Every row comes from one small tree of marks. Brackets hold a mark, then the marks that hang from it, in alphabetical order. Every link used is in the known rows. Which tree was each row made from?
Known rows:
{taru {motig fiduv} siru}: [-0.76 -0.88  1.85  3.51 -2.89  0.30  0.92  3.01 -1.27  0.08  0.57 -0.51
  0.53  0.33 -0.61 -2.16 -0.78  0.65 -2.61 -0.12  0.89 -0.02]
{tepe {taru motig siru}}: [-1.39  0.00  1.68  3.01 -1.14  0.82  2.32  2.28 -2.39  0.75  0.50 -0.58
 -0.37  1.19 -0.18 -1.37  0.27  2.93 -2.53 -0.24  1.00  0.89]
{taru {motig fiduv gukaze}}: [ 0.45 -1.02  0.43 -1.27  0.27 -0.85 -0.10  3.38 -0.35 -0.39 -0.28 -0.61
  0.35 -0.25 -1.38 -1.09 -0.03 -1.33 -3.05  0.38  1.06 -0.85]
{taru {siru {gukaze {motig mina}}}}: [-0.58 -1.32  1.08 -1.74 -3.30  0.03 -0.10  2.46 -1.89 -0.48  1.07 -1.03
  0.87  0.96 -0.45 -2.14  0.62  0.84 -1.26 -1.93  1.21 -0.47]
{motig fiduv gukaze mina taru}: [-2.54 -2.14 -0.67 -0.64  1.12 -2.86 -1.68  5.69 -1.55 -0.71 -1.02 -0.16
 -0.63  1.14 -1.87 -0.54 -1.25 -1.75 -3.33  0.43 -0.26 -0.56]
{siru {gukaze {motig fiduv}} taru}: [-0.53 -0.52 -0.22 -3.38 -0.71 -0.67 -3.09  3.03 -1.15 -0.69 -1.39 -0.05
  1.00  1.64 -1.96 -1.19 -0.08  1.36 -2.48  0.66  0.90 -2.91]
{motig fiduv gukaze taru}: [-2.05 -1.14 -0.46 -1.60  1.34 -1.83 -1.91  3.28  0.06 -0.35 -1.53  0.26
  0.09  0.91 -1.99  0.01 -0.74 -0.96 -3.39  1.09 -0.13 -1.14]
{motig fiduv {mina siru} taru}: [-1.74 -1.92  0.20  1.48 -0.30 -1.72  0.20  4.79 -3.03 -0.68 -0.14  0.10
 -0.78  1.97 -1.15 -1.49 -2.05 -0.18 -3.42 -0.02 -1.53 -0.59]
{mina {motig gukaze}}: [ 2.12 -0.05  0.29 -2.75  0.56  0.27  0.73  0.18 -0.04 -0.51  0.02 -0.23
 -1.25  0.45 -0.96 -0.38  1.46  0.03 -3.13 -0.85 -0.44 -1.04]
{taru {motig fiduv}}: [ 0.14 -0.57  0.62  2.03 -0.56 -0.55 -0.14  3.04 -1.08 -0.51 -0.23 -0.29
  0.50  0.59 -0.81 -1.49 -0.66 -0.57 -2.44  0.67  0.53 -0.62]
{gukaze motig}: [ 1.08  0.11 -0.04 -1.38 -0.83  0.11 -1.93  0.15 -1.09 -0.24 -0.31  0.08
  0.91  1.32 -0.24  0.09  2.03  0.20 -1.20 -0.07  0.35 -0.39]
{fiduv {motig {taru siru}}}: [-2.54 -0.18  0.58  4.18 -1.62  0.61  0.11  3.00  0.65  0.93 -0.26 -0.76
 -0.22  1.81 -0.77 -1.71 -2.00  0.45 -3.01 -0.47  0.25  0.43]
{taru {motig fiduv gukaze mina}}: [ 0.05 -2.03  0.24 -0.35  0.11 -1.86  0.10  5.62 -1.78 -0.72  0.23 -0.94
 -0.60  0.08 -1.25 -1.87 -0.68 -2.05 -3.01 -0.22  0.80 -0.23]
{mina motig {siru gukaze taru}}: [ 1.62  0.10  0.98 -2.61 -0.61  1.39  2.47  0.29 -2.28 -0.81  0.38 -0.40
 -1.83  1.64 -1.28 -2.64 -0.87  2.86 -4.25 -1.27 -1.01 -2.97]
{fiduv {motig {gukaze siru} taru}}: [-0.26 -0.05 -0.96 -1.00 -0.26  0.98 -2.28  2.17  1.26  0.71 -1.53 -0.43
  0.25  1.74 -1.93  0.59 -0.25 -0.19 -3.68  0.40  0.72 -0.34]
{tepe {taru motig}}: [-0.40  0.28  0.42  1.87  1.01  0.01  1.17  2.43 -2.32  0.22 -0.37 -0.37
 -0.46  1.52 -0.35 -0.63  0.33  1.84 -2.37  0.52  0.69  0.29]
{tepe {taru {motig mina} siru}}: [-1.75 -1.04  1.38  4.30 -1.27 -0.29  2.46  4.65 -3.95  0.46  1.11 -0.92
 -1.22  1.45 -0.06 -2.03 -0.23  2.24 -2.39 -0.96  0.84  1.64]
{tepe taru}: [-0.37  0.44  0.11 -0.25  2.37 -0.52  0.12  1.49 -1.28 -0.10 -1.24 -0.10
 -0.12  1.95 -0.58  0.61  0.67  1.60 -1.84  0.81  0.02 -0.25]
{fiduv {motig gukaze taru}}: [-1.28 -0.31 -0.83 -0.53  1.44 -0.66 -0.99  3.13  1.51  0.41 -1.12 -0.80
 -0.38  1.32 -1.52 -0.81 -1.19 -1.35 -3.57  0.16  0.37 -0.48]
{mina motig {siru taru}}: [ 1.75  0.23  0.89  0.06 -0.44  1.29  2.15  0.10 -3.09 -0.29  0.14  0.01
 -2.60  2.01 -0.80 -1.80 -0.18  2.50 -4.26 -0.93 -1.74 -1.60]
{siru gukaze {taru {motig mina}}}: [-1.34 -1.16  0.25  0.68 -0.33 -1.22  0.80  4.33 -3.36 -0.84  0.17 -1.35
 -1.49  1.56 -1.15 -3.62 -2.45  0.18 -3.15 -0.65  0.95 -1.24]
{fiduv {motig mina taru}}: [-1.96 -0.87 -0.90  3.81  0.47 -1.34 -0.91  5.35 -0.73  0.12 -0.59 -0.85
 -1.14  2.33 -0.76 -1.87 -2.26 -1.41 -2.84 -0.28 -0.43  0.41]
{taru motig}: [ 0.24 -0.06  0.57  1.89 -0.50  0.06  0.79  1.04 -1.42 -0.30  0.11 -0.64
 -0.13  0.84 -0.22 -1.64 -0.30 -0.41 -2.24 -0.04  0.51 -0.08]
{tepe {taru {siru gukaze}}}: [-1.68 -0.08  1.54 -1.56  0.01  0.51  1.62  1.53 -0.41 -0.09 -0.23 -0.75
  0.73  1.31 -0.93 -0.95 -0.02  2.90 -1.95 -0.25  1.16 -0.93]

Which tree is each row?
[-0.08 -1.92 -0.17 -2.36  1.55 -2.42 -0.92  4.75 -0.89 -1.00 -0.59 -0.57
 -0.26  0.50 -1.46 -0.48 -0.17 -2.32 -2.38  0.09  0.16 -0.66] : {motig fiduv gukaze mina}
[-3.52 -2.41  0.50  0.66 -0.99 -2.01 -0.54  5.58 -1.66 -0.17 -0.15 -0.34
 -0.56  0.88 -1.75 -1.26 -1.30 -0.71 -3.39 -0.39  0.08  0.08] : {motig fiduv gukaze mina {taru siru}}
[-3.70 -1.51  0.68  3.86 -1.83 -1.13  0.27  3.46 -2.70  0.04  0.28 -0.36
 -1.10  1.90 -0.49 -1.73 -1.74  0.36 -2.45 -0.82 -0.28  0.89] : {motig mina {taru siru}}
[ 1.00 -1.75  0.04 -0.61 -1.48 -0.39 -1.19  4.63 -2.02 -0.39 -0.13 -0.54
  0.14  0.54 -1.61 -0.52  0.22 -0.85 -3.10  0.03  1.11 -0.08] : {taru {motig fiduv {gukaze siru} mina}}
[ 0.53 -0.41  0.19 -1.60  0.13  0.69 -1.02  3.76 -1.43  0.34 -1.23  0.01
  0.72  0.91 -1.98  1.11  1.39  2.11 -3.33  1.31  1.40 -0.50] : {tepe {taru {motig fiduv {gukaze siru}}}}
[ 0.05 -0.16  0.81 -3.23  0.53  0.24  1.62  0.31 -1.74 -0.79 -0.28 -0.69
 -0.65  1.75 -1.36 -2.24 -1.69  1.43 -3.38 -0.36 -0.03 -2.76] : {mina {siru gukaze taru}}
[-0.15 -0.82  1.17 -1.03 -0.87  0.17  1.74  3.33 -2.43 -0.77 -0.01 -0.66
 -0.21  1.01 -1.77 -3.45 -2.37  1.61 -4.30 -0.08  0.50 -2.76] : {mina {siru gukaze {taru {motig fiduv}}}}
[ 0.95  0.44 -0.66 -1.02 -1.84  1.37 -3.79 -0.22 -2.89  0.31 -1.47  0.45
  0.21  2.68 -1.21  0.96  1.82  2.57 -2.08  0.55  0.54 -0.86] : {gukaze motig {siru taru}}
[-1.36 -1.37 -0.82 -1.16 -0.28 -0.81 -2.09  2.62 -2.18 -0.18 -0.98 -0.01
 -0.66  1.80 -1.69  0.62 -0.29 -0.35 -3.13  0.04  0.13  0.00] : {motig {gukaze siru} mina taru}
[-1.53 -1.14  1.12  0.23 -2.07  0.08  0.13  3.05 -0.41  0.10  0.10  0.31
 -1.09  0.58 -1.80 -0.98 -0.26  1.55 -4.40 -0.63 -0.63 -0.77] : {mina {motig fiduv gukaze {taru siru}}}
[-1.31 -0.96  1.52  0.30 -0.41 -0.04  1.41  4.64 -1.22  0.56  0.07 -0.59
  0.06  0.14 -1.32 -0.87  0.70  2.02 -3.41  0.17  1.48  0.13] : {tepe {taru {motig fiduv gukaze} siru}}
[ 0.45 -1.37 -0.35 -0.09 -1.06 -1.58 -2.62  4.56 -2.46 -0.66 -0.36  0.03
  0.73  1.41 -0.71 -0.55  1.11 -0.75 -1.40 -0.05 -0.04 -0.40] : {gukaze {motig fiduv mina}}
[-0.75 -0.18  0.50  1.99  0.89 -0.61  0.27  4.48 -1.88 -0.04 -0.85 -0.04
  0.23  1.29 -0.97 -0.40 -0.01  1.65 -2.65  1.23  0.59 -0.39] : {tepe {taru {motig fiduv}}}
[-1.32 -1.81  0.01 -1.98  0.81 -1.46  1.26  3.22 -2.81 -0.50  0.37 -0.47
 -1.48  1.29 -1.13 -1.28 -0.79 -0.77 -3.91 -0.94 -0.80 -0.21] : {motig gukaze {mina siru} taru}
[-1.06 -1.86 -0.18  0.41 -1.96 -1.17 -1.38  4.98 -3.94 -0.32  0.28  0.50
  0.05  2.01 -0.96 -1.03 -0.12  0.57 -3.05 -0.42 -1.19 -0.39] : {gukaze {motig fiduv {mina siru} taru}}
[-0.82 -0.48  0.26 -3.74 -1.80  0.57 -0.35  0.71 -1.75 -0.39  0.38 -0.05
  1.08  1.67 -1.04 -1.46  0.13  1.92 -2.91 -0.79 -0.10 -1.91] : {mina {siru {gukaze {motig taru}}}}
[ 0.51 -0.52  0.06 -3.74 -1.08 -0.28 -2.46  2.30  0.29 -0.92 -0.77 -0.11
  2.30  0.83 -1.38 -0.68  0.85  0.24 -1.43  0.23  0.98 -2.45] : {siru {gukaze {motig fiduv}}}
[ 0.75 -0.16  0.45 -4.51 -1.04  0.75 -0.04  0.59 -2.72 -0.47  0.03 -0.40
  0.27  1.80 -1.24 -1.76  0.36  2.39 -2.97 -0.73  0.31 -2.58] : {mina {siru {gukaze motig} taru}}
[ 0.84  0.08  0.18 -1.87  0.26  1.25 -0.07  1.72 -1.77  0.50 -0.84 -0.33
  0.08  1.17 -1.36  1.05  1.79  2.49 -3.15  0.60  1.54  0.13] : {tepe {taru {motig {gukaze siru}}}}
[ 1.68 -1.07  0.28 -1.35 -1.59 -0.13  0.37  1.96 -3.75 -0.49  1.05 -0.33
 -0.17  1.53 -0.01 -1.16  1.47  0.13 -1.91 -1.44 -0.55  0.03] : {gukaze {motig {mina siru}}}
[-1.45 -0.55  1.05  0.24 -1.94  0.61  1.02  1.14 -0.82  0.34  0.49  0.02
 -1.69  0.78 -1.11 -1.11  0.08  1.80 -4.07 -1.27 -0.54 -0.22] : {mina {motig gukaze {taru siru}}}
[-0.14 -0.19  0.31 -1.41  1.94 -0.35  1.27  2.82 -1.57  0.26 -0.38 -0.64
 -0.61  0.68 -1.00 -0.30  1.25  1.13 -2.99  0.29  1.22 -0.06] : {tepe {taru {motig gukaze}}}
[ 1.83 -0.12 -0.25 -1.61 -2.56  1.05 -4.25  1.15 -1.04 -0.08 -1.23  0.70
  2.28  1.64 -1.25  1.61  2.17  1.23 -1.45  0.84  0.50 -0.88] : {gukaze {motig fiduv} siru}
[-0.56  0.17 -0.72 -0.15 -2.75  1.20 -4.12  0.19 -2.10  0.40 -1.16  0.89
  1.14  2.52 -0.99  1.35  1.54  2.08 -2.13  0.55  0.17 -0.26] : {gukaze {motig taru} siru}
[-1.75 -0.14  1.25  3.47 -2.84  0.98  0.90  0.97 -1.56  0.26  0.54  0.26
 -1.62  1.60 -0.57 -1.43 -0.74  2.39 -3.46 -1.05 -1.09  0.00] : {mina {motig {taru siru}}}
[ 2.34 -0.47  1.45 -2.99 -1.15  1.10  2.11  1.59 -0.41 -1.18  0.61 -0.20
  0.08  0.69 -1.29 -2.01 -0.52  1.62 -3.60 -1.03 -1.04 -3.19] : {mina {motig fiduv} {siru gukaze}}
[-0.11 -1.62 -0.69 -1.96  0.35 -1.19 -2.64  4.33 -2.52 -0.46 -1.75 -0.11
 -0.90  1.76 -2.47  0.39 -0.34 -0.11 -3.41  0.76  0.39 -1.10] : {motig fiduv {gukaze {siru taru}} mina}
[ 0.39 -1.01 -0.09 -3.04 -1.01 -0.84 -1.34  2.78 -1.77 -1.02  0.38 -0.75
  0.90  1.32 -0.62 -1.50  0.75 -0.20 -1.11 -1.06  0.83 -1.12] : {siru {gukaze {motig mina}}}
[-2.15 -0.61  0.41  0.85 -0.83  0.28  0.21  3.17  1.49  0.96 -0.21 -1.05
 -0.35  1.00 -1.30 -1.43 -1.10 -0.33 -3.71 -0.68  0.81  0.19] : {fiduv {motig gukaze {taru siru}}}
[-1.59 -1.88 -0.85 -1.09 -0.49 -1.35 -3.07  4.86 -1.79 -0.35 -1.47  0.35
 -0.06  1.57 -2.25  0.81 -0.71 -0.63 -3.42  0.68  0.04 -0.56] : {motig fiduv {gukaze siru} mina taru}
[ 1.82 -0.22  0.86 -5.14 -1.53  1.12  0.48 -0.29 -1.04 -0.71  0.73 -0.46
  1.53  1.02 -0.64 -1.42  1.39  1.19 -2.02 -1.14  0.39 -2.06] : {mina {siru {gukaze motig}}}
[-0.34 -1.55  0.38  0.49  0.28 -1.47  0.54  4.73 -4.04 -0.71 -0.40 -0.29
 -1.54  2.09 -1.33 -1.85 -1.82  0.21 -3.50 -0.03 -1.19 -1.24] : {motig fiduv {mina {siru taru}}}
[ 0.33 -1.10 -0.81  0.06 -2.25 -0.29 -4.55  4.28 -3.93 -0.13 -1.51  0.51
  0.08  2.65 -1.73  0.37  0.82  1.30 -2.33  0.52  0.18 -0.69] : {gukaze {motig fiduv mina} {siru taru}}
